Each row comes from the steps of one walk. Every step used is in the known rows, and no mark comes twice. Write the walk behind each row, first mark first.
Known rows
tifura/ditav/zarivo: [ 0.32 -0.83 -3.20  2.19 -1.96 -1.10 -0.52  1.15 -1.70 -2.10  2.40 -0.34
 -0.53 -0.50  1.80  0.93  1.69  1.41  0.58 -1.84]
gosaz/tifura/ditav/zarivo/rizi/tofi: [ 1.95  1.25 -2.19  0.64  1.30 -0.29 -0.39  0.94 -0.07 -0.59  2.73 -0.99
 -3.28  2.59  0.92  0.71  1.63  0.89  0.43 -3.30]
zarivo/rizi: [-0.62 -1.76  0.02 -0.44  0.39  1.53  1.00  1.72  1.94  0.91  2.84 -2.01
 -0.15  0.69 -0.05  0.37 -1.34 -0.58  0.59 -1.95]
susedan/tifura/ditav/zarivo/rizi: [ 2.61 -0.79 -1.80  2.47 -1.20  0.51  0.25  2.32  0.82 -0.54  4.60 -2.06
  0.08 -0.91  0.70 -0.14  3.22  3.02  0.67 -3.09]
ditav/tifura: [-1.82 -0.41 -1.94  0.83  1.98 -0.65  0.44  1.11 -1.13 -2.09  0.14 -1.34
  1.93 -1.13  2.09 -1.03  1.45  1.60 -0.22  0.13]
lalud/gosaz/tifura/susedan/ditav/zarivo/rizi/tofi: [-1.25  1.98  0.37  0.64  5.77  0.18 -0.50  1.96  0.01 -2.78  5.09  0.49
 -3.16  3.12  0.92 -0.55  3.31  0.54  0.25 -1.46]
gosaz/lalud/zarivo/ditav/tifura: [-1.86 -2.25  3.62 -0.94  2.29  0.95 -2.85  2.22 -0.18 -2.11  3.38 -3.37
  1.48  0.89  2.17  0.79 -0.36 -0.22 -0.99 -1.61]
gosaz/tifura/susedan/ditav: [-0.81  2.03 -1.99  0.96  5.48 -0.54  0.48 -0.54 -0.17  0.86  4.23  0.67
 -3.51  2.25 -0.94 -3.37  1.13  0.41  0.02  0.53]
lalud/zarivo/rizi: [-1.07 -3.62  1.98  0.05  0.40  2.58  1.48  3.98  2.99  0.63  2.39 -1.93
 -0.25  1.23  1.28  0.95 -1.19 -1.86 -0.16 -3.89]
susedan/tifura/gosaz/lalud/zarivo: [ 2.99  0.17  3.42 -1.41 -0.26  4.83 -3.37  2.02  0.39  3.02 -1.57 -1.27
  0.27  0.98  0.43 -0.94  1.76  2.29 -0.39 -0.90]
zarivo/lalud/gosaz/tifura: [-1.24  0.54  1.43  0.09  2.39  2.45 -1.03 -2.36 -4.08 -1.14  3.33  3.49
 -2.00  2.85 -0.42  0.63  1.13 -1.64 -0.48  0.35]
ditav/zarivo/lalud/gosaz/tifura: [-1.09 -1.83 -2.30 -0.45  1.64  0.53 -1.06 -0.93 -4.46 -1.91  2.43  3.13
 -1.22  2.02 -0.14  3.79  2.18 -0.22 -0.79 -1.08]
gosaz/lalud/zarivo/ditav: [-0.47 -1.91  5.04 -1.46  0.80  1.43 -3.17  1.32  0.68 -0.62  3.25 -2.39
  0.19  1.65  0.73  1.52 -1.38 -1.29 -0.81 -1.82]
ditav/zarivo/rizi: [-0.51 -3.97 -3.59 -0.95 -0.12 -0.34  0.79  2.75  1.02 -0.11  2.04 -1.82
  0.40 -0.02  0.11  3.63 -0.07  0.60  0.15 -3.18]
fegup/zarivo/ditav: [-1.48 -0.70  1.44 -1.49 -0.62  2.87 -0.90 -2.48 -1.06 -1.51  3.89 -2.10
 -1.01  0.47  1.12  1.39 -0.01 -0.13 -1.25  0.10]
lalud/zarivo/ditav: [-1.11 -2.53  3.30  1.05  0.99  2.33  0.98  1.37  1.40 -0.32  3.39 -1.73
 -0.36  0.03  1.70  1.45 -0.50 -0.82 -0.41 -3.73]
lalud/zarivo/ditav/tifura: [-2.56 -2.91  1.74  1.72  2.71  1.77  1.33  2.36  0.48 -1.98  3.50 -2.84
  1.28 -0.87  3.41  0.59  0.64  0.38 -0.63 -3.69]
gosaz/lalud/zarivo: [ 0.04 -1.45  3.82 -1.97 -0.07  0.50 -3.50  2.21  0.42 -0.48  0.08 -1.02
  0.37  2.28  0.26  0.77 -1.04 -1.78 -1.04 -0.25]
tifura/ditav/zarivo/rizi: [-0.14 -2.14 -3.21  1.87 -1.68  0.12  0.30  2.57 -0.15 -1.34  4.72 -1.95
 -0.69  0.05  1.79  1.28  0.52  0.95  1.00 -3.41]
susedan/ditav/tifura/gosaz/lalud/zarivo/rizi: [-4.05 -1.45  1.02 -0.31  2.08  5.67 -1.44  4.61  1.07 -0.16  1.93 -3.74
  1.20  1.23  2.01 -3.65  0.61  0.00 -0.21 -0.88]
lalud/gosaz/tifura/ditav: [-0.77  2.11  0.59  1.57  1.09  1.11 -0.29 -0.45 -1.95 -2.35  1.45  2.47
 -2.94  2.47  1.61 -1.82  1.27 -1.02  0.28  0.20]
tifura/susedan/ditav/zarivo/rizi: [-1.92 -1.58 -3.09  1.66  3.51 -0.70  0.71  2.85  0.96 -0.73  7.60 -1.89
 -0.90  0.21  0.31 -0.60  1.58  1.59  0.72 -1.94]
lalud/gosaz/tifura/susedan/ditav/zarivo: [-2.20  0.61 -2.18  0.86  5.02 -0.75  0.00  0.77 -1.64 -2.56  3.52  2.38
 -2.75  2.06  0.55 -0.59  2.81  0.46 -0.22  0.19]

Which walk is each row?
[-2.43 -0.64  0.68 -3.02  0.48  5.04 -3.77 -1.30 -3.19 -1.25  2.44 -3.87
  0.33  0.94  3.04  0.53  0.33  1.95 -1.27  0.93] -> fegup/zarivo/ditav/tifura/gosaz/lalud
[-2.42 -2.77  1.15  1.20  2.26  4.98  0.97  2.54 -0.27  0.08  1.82 -2.96
  0.67 -0.79  4.28  0.39  0.61  1.59 -0.16 -4.24] -> lalud/zarivo/ditav/tifura/gosaz
[ 3.06  0.40 -1.74  2.74 -1.47 -0.59 -0.47  1.10 -0.56 -1.20  2.52 -0.59
  0.16 -1.38  0.72 -0.41  4.19  3.46  0.30 -1.65] -> susedan/tifura/ditav/zarivo
[-2.08 -0.55 -0.82  2.41  5.40 -0.59  0.72  0.20 -1.43 -1.80  7.77 -3.16
  0.50 -1.53  3.32 -0.43  1.31  3.41  0.58 -2.13] -> zarivo/ditav/tifura/susedan
[-3.56 -0.13  1.06 -0.05  1.80  4.60 -2.16  3.37 -0.38 -0.83 -0.16 -2.31
  1.34  0.74  1.98 -3.91  1.63  0.39 -0.59  0.48] -> susedan/ditav/tifura/gosaz/lalud/zarivo
[-2.53  1.17  3.63 -0.21  2.62  5.35 -2.66  4.35  1.28 -1.03  1.42 -4.24
  0.89  1.77  2.37 -3.86  2.08  0.59 -0.26 -1.15] -> susedan/ditav/tifura/gosaz/lalud/zarivo/rizi/tofi
[-1.48  1.64 -0.14  2.37  3.50 -0.46  0.01  0.57  0.06 -0.57  5.82 -0.51
 -1.27  0.16  0.19 -3.50  1.68  1.02  0.59  0.64] -> tifura/susedan/ditav
[-0.98  1.01  0.56 -0.69  2.35  0.89  0.07 -0.59 -1.17 -1.38 -0.88  2.76
 -2.13  2.41  0.29 -0.12  0.68 -1.21 -0.39  0.74] -> lalud/gosaz/tifura
[-1.61 -1.81  3.17  0.06  4.54 -0.10 -3.07  2.44 -0.86 -1.97  6.72 -3.52
  0.68  1.10  3.08  0.40  0.01  1.14 -0.47 -2.03] -> gosaz/lalud/zarivo/ditav/tifura/susedan
[ 1.32  0.46 -0.57  1.96 -1.11 -0.10 -0.80  2.36  0.14 -2.12  4.27 -2.42
 -1.00  0.62  2.19  1.02  1.99  1.53  0.97 -3.62] -> tifura/ditav/zarivo/rizi/tofi
[-1.76 -0.50 -2.36  2.41  3.36 -0.50 -0.79  0.22 -2.73 -1.43  8.50  0.25
 -0.98  0.21 -0.14 -0.31  2.97  1.63  0.15 -0.70] -> tifura/susedan/ditav/zarivo/lalud
[-1.72 -0.48  0.55 -0.90  2.29  3.66 -2.50  0.16 -2.04  0.07  2.44 -3.59
  1.27 -0.32  2.74 -0.04  0.06  2.80  0.30 -1.01] -> zarivo/ditav/tifura/gosaz/lalud
[ 4.12  1.78  0.76  2.59 -0.64  0.25 -0.93  2.09  1.10 -1.33  4.19 -2.47
 -0.29 -0.41  1.10 -0.39  4.60  3.64  0.63 -3.31] -> susedan/tifura/ditav/zarivo/rizi/tofi
[ 0.23  1.78  0.64  0.93  1.56  0.80 -0.80  1.49 -0.88 -3.25  2.69  0.59
 -3.05  2.97  2.16  0.61  2.56  0.02  0.45 -2.43] -> lalud/gosaz/tifura/ditav/zarivo/rizi/tofi
[-1.62 -1.33  0.40 -1.41  1.44  3.69 -2.89  3.25 -1.70  0.19 -1.82 -2.35
  1.57  0.92  3.35 -0.64  0.45  1.65 -0.49 -0.73] -> ditav/tifura/gosaz/lalud/zarivo
[ 0.66  0.62  1.01 -2.83 -0.60  3.84 -4.22  0.32 -1.67  2.64 -2.02 -0.98
 -0.31  1.68  0.38 -0.09 -0.97  1.21  0.29  0.85] -> tifura/gosaz/lalud
[-2.50  1.80  1.36  1.90  5.04  2.26 -0.96 -1.90 -3.97 -1.61  7.68  3.10
 -2.94  3.01 -0.33 -2.22  2.47 -0.96 -0.12  0.79] -> zarivo/lalud/gosaz/tifura/susedan/ditav
[ 1.74  0.58  0.56  3.57 -1.10  1.40 -1.48  0.04 -3.47 -3.07  5.62  1.48
  0.11 -0.43  1.20  0.04  5.24  2.55  0.20 -1.36] -> susedan/tifura/ditav/zarivo/lalud/gosaz
[ 3.06  2.35  1.19  3.20 -1.09  0.78 -0.33  0.12  0.10 -0.38  3.03 -0.62
 -0.33 -0.91  0.54 -3.13  3.26  2.47  0.51 -0.55] -> susedan/tifura/ditav
[-1.29  0.12 -1.09 -1.73  1.30  2.87 -3.33  1.44 -2.62  0.30 -1.74 -2.08
  1.69  0.43  2.44 -1.10  0.51  2.64  0.02  0.86] -> ditav/tifura/gosaz/lalud
[-0.73  1.44 -0.02  0.43  4.98 -0.33 -0.29 -0.26 -1.90 -1.16  2.71  2.53
 -3.08  2.61  1.18 -0.56  1.19  0.30  0.13  0.28] -> lalud/gosaz/tifura/susedan
[ 2.97  1.33  0.34  0.13 -0.16  4.40 -0.52  0.23  0.03  3.31 -1.66 -0.43
 -0.04 -0.84  0.12 -1.48  2.62  3.69  0.44 -0.64] -> susedan/tifura/gosaz
[-3.04 -0.35 -1.68  0.67  2.13  1.59 -0.44 -0.65 -2.88 -2.69  3.67  2.72
 -1.31  1.75 -1.30  0.08  3.09 -1.26 -0.85  0.33] -> susedan/ditav/zarivo/lalud/gosaz/tifura
[-3.69  0.86 -1.23  1.98  2.31  0.52  0.75  1.32  0.07 -2.88  1.61 -1.47
  1.72 -1.07  0.74 -4.34  2.42  0.41 -0.38  1.40] -> susedan/ditav/tifura
[-2.33 -0.97 -0.21  1.31  2.89  0.58  0.84 -0.07 -0.76 -2.08  4.07 -2.90
  1.51 -1.73  2.38 -0.11  0.78  1.89  0.09 -1.64] -> zarivo/ditav/tifura
[-0.91 -1.54 -2.78  0.44  3.98 -0.49 -1.22 -0.68 -5.09 -1.83  5.76  2.88
 -2.18  2.19  0.70  3.47  2.63  1.15 -0.33 -1.47] -> ditav/zarivo/lalud/gosaz/tifura/susedan
[-2.94 -0.10 -0.81  2.69  3.61  0.13 -1.07  0.58 -3.46 -3.28  8.50  1.50
 -0.89  0.68  0.76 -0.34  3.66  1.06  0.12 -0.15] -> tifura/susedan/ditav/zarivo/lalud/gosaz
[-0.13 -1.44  3.73 -1.95  0.17  5.70 -3.36  1.45 -0.51  2.44  0.69 -2.32
 -0.60  1.67  1.83  1.08 -1.32  0.47  0.02 -2.27] -> tifura/gosaz/lalud/zarivo/ditav
[ 2.57 -0.16  4.55 -0.93  0.54  5.61 -3.05  1.31  0.55  2.81  1.33 -2.50
  0.08  0.49  0.73 -0.30  1.45  2.63 -0.15 -2.14] -> susedan/tifura/gosaz/lalud/zarivo/ditav
[-2.18 -2.65  0.41 -1.71  1.67  4.84 -2.23  4.44 -0.20  0.85  0.28 -3.75
  1.49  1.42  3.31 -0.33 -0.44  1.24 -0.10 -2.19] -> ditav/tifura/gosaz/lalud/zarivo/rizi
[-1.03  1.58  1.46  2.05  1.26  2.74 -1.34 -2.36 -4.80 -2.08  5.38  3.21
 -2.75  2.95  0.77 -0.89  1.60 -1.45  0.12 -0.08] -> zarivo/lalud/gosaz/tifura/ditav
